Known rows, with every way that one mark hangs from another:
K292(K147(K792(K985)) K153): [ 1.800  0.536  0.571 -6.302 -1.101 -2.728  0.029  0.213  1.423  5.076
  1.407 -2.050  0.047  0.830 -1.291  0.523 -1.285 -2.940  3.201  0.936
 -0.909]
K153(K292(K147(K792(K182))) K949): [-0.253  1.893  0.187 -1.303 -0.855 -1.696 -2.847  0.081 -0.947  0.615
  0.040 -0.901  0.317  0.313 -0.112  0.288  0.471 -0.449 -0.442  1.569
  0.617]
K153(K949): [ 0.314 -2.368  1.322 -0.474  3.575 -2.456 -1.359  0.440  1.359  0.244
 -0.468  0.656  0.460 -0.495  0.622  0.117 -0.440 -0.241  1.391  1.080
  1.395]
K182(K792(K985)): [ 1.901  0.222  0.331 -3.284 -0.327 -1.996  1.568 -0.286  0.619 -0.620
 -0.001 -2.036  0.270  0.694  0.810 -0.089  1.484 -1.251  2.212 -0.917
  3.320]
K147(K292 K792): [-1.020  2.942  2.276  1.354 -2.461 -1.637 -0.831 -0.512 -1.297  5.013
  0.060 -0.910  0.595  0.466  1.312  0.357  3.864 -1.306  0.871  0.513
  3.704]
K792(K182 K985(K949(K153(K292)))): [ 1.298  0.045 -1.263 -0.010  1.807  5.017  0.739  1.417 -0.753 -5.959
  0.486  1.815 -0.431  1.551 -0.130 -0.593 -0.107  4.418  1.310 -2.236
 -0.511]
K38(K949(K153)): [-0.266 -0.438 -0.050  0.356  2.695 -1.871  2.362  0.757 -0.045 -2.935
  0.836 -0.077 -0.717 -0.141  1.539 -0.464 -1.633  0.396  2.641 -0.284
 -0.206]
K38(K949): [-0.357 -0.285  1.305 -0.604  2.907 -3.464  1.141  0.274  0.474 -2.932
 -0.397 -1.374  0.112 -0.678  1.862 -0.044 -0.196  0.089  4.189  1.378
  2.940]
K985(K949): [ 0.264 -2.344  0.858 -0.993  2.285 -1.731 -0.349  0.251  1.049 -1.676
 -1.741  0.420  0.566 -0.089  0.950 -0.100 -1.540  0.795  2.094  1.530
  3.371]
K153(K949(K985)): [-0.248 -2.632  0.515  1.140  3.418 -0.182  0.189  0.070  2.666  1.140
 -0.040  1.773  0.199  0.108 -0.222  0.265  0.405  0.531 -1.246 -0.077
  0.383]
K147(K292): [-0.288  0.197  2.337  1.792 -0.507 -1.953 -1.118  0.254 -0.316  2.514
 -0.149 -0.447  0.230 -0.082  1.096  0.180  3.087 -0.043  3.004  0.027
  2.485]
K153(K292): [ 0.089  0.179  1.737  2.375 -0.159 -1.262 -2.753 -0.231 -0.364 -0.621
 -0.074  0.030  0.095  0.074  0.607 -0.351  1.353  1.471  2.308 -0.399
  2.083]
K792(K182 K985(K949(K153))): [ 2.078 -0.945 -1.787 -1.984  2.682  3.253  2.982  1.387  0.221 -5.360
  0.588  0.541 -0.414  1.831  0.366 -0.331 -1.301  1.293  2.215 -1.425
  1.077]
K292(K147(K792) K153(K949)): [ 0.594 -1.760  0.731 -4.902  0.549 -5.005 -2.420  0.503  1.178  6.290
  0.427 -0.988  0.340 -1.183 -0.901  0.497 -3.418 -1.891  1.078  2.549
 -2.153]
K949(K153(K292) K985): [-0.134  0.002 -0.490  4.574 -0.656  2.540  0.047 -0.060  0.377  0.139
  1.773  2.500 -0.956  1.262 -0.507 -0.610  0.986  2.320 -1.404 -3.314
 -2.172]
K292(K147 K153(K949(K985(K792)))): [-0.162 -3.589 -0.558 -2.074  0.708 -1.609 -0.435 -0.237  2.196  3.068
 -0.871 -0.068  0.263 -2.331 -1.848  0.664 -2.786 -2.937 -2.303  1.699
 -4.012]
K949(K153(K292) K985(K792)): [-1.029  1.221 -0.903  5.776 -2.318  3.779  1.125 -1.309 -1.018 -1.073
  0.332  1.252 -0.440 -0.120 -0.357 -0.543  1.341 -0.266 -4.310 -2.040
 -1.945]
K182(K792(K985(K949(K153(K292))))): [ 0.859 -0.328 -0.779 -2.320  0.428  2.698  0.162  0.711 -0.778 -3.053
 -0.709  1.567 -0.174  0.545 -0.183 -0.645 -0.361  4.548 -1.080 -2.521
 -1.308]
K153(K292(K147) K949): [-0.623 -2.007  1.617 -1.464  1.814 -2.648 -3.961  0.411  1.035  0.577
 -0.867  1.236  0.141 -0.251 -0.736  0.131 -0.791  1.230  0.500  1.080
 -2.351]
K38(K949(K153 K985(K792(K182)))): [-0.612  1.555 -2.647  3.688  0.189  2.336  5.441 -0.501 -1.027 -6.099
  0.442 -1.567 -0.603 -0.644  1.299 -0.186  0.163 -1.972 -1.460 -0.524
  0.557]
K153(K292 K949): [-0.436 -1.316  1.865  1.303  2.798 -0.848 -3.795  0.525  0.351 -0.457
 -0.672  1.838  0.487 -0.790  0.240 -0.106  0.732  3.178  0.365  0.225
  0.247]
K182(K792): [ 1.363 -0.211  0.208 -1.017 -1.491 -4.525 -0.026 -0.656 -0.231  0.471
 -0.363 -2.869  0.182 -0.626  1.571 -0.265  0.410 -1.689  2.346 -0.030
  4.086]
K153(K292(K147)): [-0.048 -0.171  1.545 -0.664 -1.264 -3.216 -2.842 -0.353  0.353  0.420
 -0.117 -0.489 -0.239  0.616 -0.379 -0.112 -0.254 -0.355  2.536  0.692
 -0.390]
K949(K153 K985): [ 0.517 -1.098 -1.111  2.825  0.195  0.645  2.714 -0.226  1.456  0.937
  1.942  1.224 -0.946  1.498 -0.054 -0.394 -0.181 -0.681 -0.515 -2.213
 -0.877]
K985(K792(K182) K949): [ 0.359  0.088 -0.993  0.695  0.119  0.388  1.288 -0.536 -1.309 -5.514
 -2.462 -2.602  0.866 -1.195  1.562  0.009 -0.804 -2.362  0.473  2.576
  5.240]
K153(K292(K147) K949(K985(K792))): [-1.930 -0.887  0.368  1.114 -0.043  0.897 -1.299 -1.302  0.880 -0.007
 -1.871  1.204  0.440 -0.976 -1.511  0.400  0.447 -0.796 -5.184  1.125
 -3.316]

Rows:
[ 0.062  1.939 -2.388  6.200 -2.981  4.528  1.773 -0.807 -1.936 -3.702
  0.938  0.011 -0.627  0.069  0.100 -0.556  1.940 -0.509 -3.005 -2.364
 -0.033] : K949(K153(K292) K985(K792(K182)))
[ 0.570 -0.134 -2.540  1.342 -0.153  1.841  2.498 -0.184 -1.892 -5.557
 -1.154 -1.299  0.036 -0.812  1.317 -0.499 -2.116 -1.832 -0.770  0.835
  2.243] : K985(K792(K182) K949(K153))
[-1.862 -0.368  0.620  4.167  1.134  2.721 -1.241 -1.075  0.285 -0.708
 -1.737  1.879  0.691 -1.654 -0.521  0.168  2.051  1.154 -5.012  0.194
 -0.720] : K153(K292 K949(K985(K792)))
[ 0.686  1.197 -2.973  4.536 -2.217  2.913  4.099 -0.953 -0.905 -2.822
  1.001 -1.090 -0.611  0.172  0.659 -0.387  0.632 -3.720 -2.172 -1.369
  1.265] : K949(K153 K985(K792(K182)))
[-0.402  2.428 -0.015 -0.144 -3.417 -1.624 -1.144 -0.624 -1.279  3.039
  1.295 -0.041 -0.610  1.251 -0.467 -0.361 -0.762 -1.202 -0.949 -0.398
 -2.290] : K949(K153(K292(K147(K792))))
[-0.260 -1.400  0.054  1.496  1.345  1.616 -1.512  0.675 -0.686 -2.193
 -0.446  2.408 -0.363  0.220  0.180 -0.757 -1.744  4.227  0.262 -1.073
 -1.171] : K985(K949(K153(K292)))
[ 0.125  0.067  1.791 -3.544  0.432  1.526 -0.763  1.264 -0.173  4.735
 -0.427  0.447  0.859 -0.393 -0.557  0.659  1.314  2.621  1.722  0.235
  0.323] : K147(K292(K153) K792(K985(K949)))
[-0.829  0.569 -0.725  4.605  0.378  3.526 -0.658 -0.658 -0.693 -3.348
 -1.045  0.225  0.515 -1.334 -0.057  0.148  2.589  0.828 -3.934 -0.094
  1.168] : K153(K292 K949(K985(K792(K182))))
[-0.970 -0.595  1.273  0.716  0.259  0.263 -1.742  0.864  0.790  8.666
  0.724  1.663  0.500 -1.368 -0.784  0.877  2.515  1.940 -1.252 -0.329
 -1.583] : K147(K292(K153(K949(K985))) K792)
[-1.070  0.127  0.293 -1.000  0.952 -2.113 -0.322  0.573 -0.414 -2.999
  0.617  0.456 -1.048  0.259  0.159 -0.423 -2.099  1.672  1.973 -0.195
 -3.928] : K38(K949(K153(K292(K147))))
[ 1.487 -1.583 -1.431 -4.139  1.097  0.947  2.776  0.599  0.330 -2.511
 -0.573  0.111 -0.138  0.677  0.308 -0.379 -1.707  1.502 -0.214 -1.796
  0.046] : K182(K792(K985(K949(K153))))
[ 0.948  1.530 -0.670 -5.730 -0.186  0.113  1.945 -0.036  0.447 -1.624
 -0.688 -2.032  0.443  2.073 -0.235  0.455 -0.835 -1.943  1.287  2.054
  2.870] : K292(K147(K792(K182 K985(K949))))
[ 0.178  1.028  1.821  0.143 -2.470 -2.518 -2.145  0.561 -1.151  7.488
  0.919 -1.284  0.374 -1.247  0.493  0.327  2.117 -0.471  3.050  0.165
  1.443] : K147(K292(K153) K792)
[-1.136  0.933 -0.238 -1.423 -1.704  0.003 -1.255 -0.168 -1.054  1.321
 -0.412  1.193 -0.296  1.140 -0.613 -0.293 -2.666  0.960 -2.124  0.545
 -2.462] : K985(K949(K153(K292(K147(K792)))))
[ 1.277 -0.988  0.374 -7.724  0.464 -1.372 -0.026  0.650  1.635  3.228
 -0.440 -0.718  0.473  0.487 -1.444  0.603 -3.212 -0.768  2.007  1.816
 -1.145] : K292(K147(K792(K985(K949))) K153)
[ 0.913  2.647 -0.575 -2.040 -3.080 -3.865  0.442 -0.872 -0.646  1.154
  0.825 -3.970  0.013  1.269  0.748  0.275 -0.175 -4.965  2.358  1.949
  3.755] : K292(K147(K792(K182)))
[-0.200  0.856 -1.816  3.277 -1.015  3.601  0.066 -0.052 -2.914 -6.144
 -1.403 -0.194  0.006 -1.061  0.873 -0.602 -1.027  1.360 -1.827 -0.189
  0.847] : K985(K792(K182) K949(K153(K292)))
[ 1.836  3.698 -0.168 -1.455 -0.624  0.664  2.260 -0.258 -0.385 -0.766
  1.390 -2.613  0.364  2.096  0.972  0.174  2.731 -2.544  2.467  0.072
  5.420] : K147(K792(K182 K985))
[ 0.848 -4.094  0.144 -0.443  3.287 -0.958 -1.400  1.062  2.828  3.704
  0.963  1.621  0.015 -1.343 -1.027  0.335 -1.447  1.546  1.028 -0.435
 -1.899] : K292(K153(K949(K985)))
[-0.054  3.311  1.629 -3.003 -2.003 -0.299 -1.068 -0.771  0.035  1.925
  0.294 -0.528  0.217  2.120 -0.947  0.243  1.758 -0.943  0.327  0.308
 -0.113] : K153(K292(K147(K792(K985))))
[ 1.891 -0.706 -0.518 -2.532  2.881  1.875  1.824  0.914  0.838 -5.225
 -0.618 -0.702  0.395  1.333  0.610  0.059  0.056  0.909  3.593  0.422
  3.976] : K792(K182 K985(K949))
[-0.464 -1.940 -0.263 -1.265  0.303 -0.110 -1.495  0.539 -0.030 -1.720
 -0.626  1.756 -0.624  0.747 -0.783 -0.470 -3.710  2.120 -0.024 -0.031
 -3.710] : K985(K949(K153(K292(K147))))
[ 0.490  1.340 -1.536  3.795 -1.807  1.273  2.807 -1.489 -0.212 -2.971
 -0.306 -2.196  0.193 -0.389  0.840  0.068  2.124 -3.972 -0.940  0.456
  4.211] : K949(K985(K792(K182)))
[-1.677 -0.402 -0.506  0.677  0.846  0.347  1.335  0.194  0.770 -2.066
  1.104  1.612 -1.261  0.720 -0.814 -0.220 -1.197  2.326 -0.706 -1.418
 -5.132] : K38(K949(K153(K292(K147)) K985))
[ 0.483  0.356  0.711 -0.458 -0.187 -1.111 -2.659  1.577 -1.445  5.336
  1.075 -1.111  0.556 -1.753  0.529  0.648  2.021  0.953  2.414  0.525
  1.158] : K147(K292(K153(K949)) K792(K182))
[-2.324  1.672 -0.579  4.865  0.146  3.304  2.526 -0.858 -1.122 -4.265
 -0.300  1.106 -0.471 -1.156  0.350 -0.364  0.895  1.672 -3.532 -1.214
 -2.360] : K38(K949(K153(K292) K985(K792)))
[-1.468  0.612 -1.315  2.918  1.016  1.701  4.936 -0.942 -0.095 -3.451
 -0.103  0.129 -0.432 -0.863  0.834 -0.118 -0.533 -1.545 -2.755 -0.305
 -1.120] : K38(K949(K153 K985(K792)))
[-0.215 -3.553  1.357  0.881  2.216  0.162 -2.075  1.657  1.796  5.834
  0.727  2.454  0.106 -1.903 -1.038  0.674  1.544  3.045  0.792 -0.934
 -2.908] : K147(K292(K153(K949(K985))))
[-1.006  2.292 -0.772  1.289 -3.593  0.889  0.371 -1.073 -0.028  3.848
  1.902  1.024 -0.917  2.104 -1.346 -0.247  0.272 -0.472 -3.472 -1.643
 -3.287] : K949(K153(K292(K147(K792))) K985)
[-1.185  0.636 -1.254  2.930 -3.221  1.918  0.892 -1.437 -0.360 -0.236
  0.108  0.791 -0.721  0.421 -1.306 -0.192 -0.511 -2.121 -4.435 -1.018
 -4.308] : K949(K153(K292(K147)) K985(K792))
[-1.152 -2.646  0.887  1.966  0.553  1.431 -1.039  0.384  0.430  4.397
 -0.969  1.102  0.646 -3.106 -0.832  0.780  1.717  0.609 -2.500  0.112
 -2.416] : K147(K292(K153(K949(K985(K792)))))
[ 1.647 -0.753 -0.757 -4.695 -0.118 -4.235 -1.867  0.908  0.210  3.668
  1.143 -2.386  0.179 -1.059 -0.427  0.521 -2.638 -2.393  2.952  2.016
 -0.304] : K292(K147(K792(K182)) K153(K949))
[-0.698  1.622  1.316 -4.401 -0.252  1.208 -1.104 -0.358  0.332  0.096
 -1.426  0.467  0.604  1.738 -1.150  0.340 -0.112  1.550 -1.039  1.254
 -0.252] : K153(K292(K147(K792(K985(K949)))))
[-0.687  2.770  1.463 -0.885 -3.231 -3.003 -2.516 -1.078 -0.746  3.091
 -0.015 -1.099  0.200  1.112 -0.166  0.050  0.747 -1.644  0.402  1.223
  0.858] : K153(K292(K147(K792)))
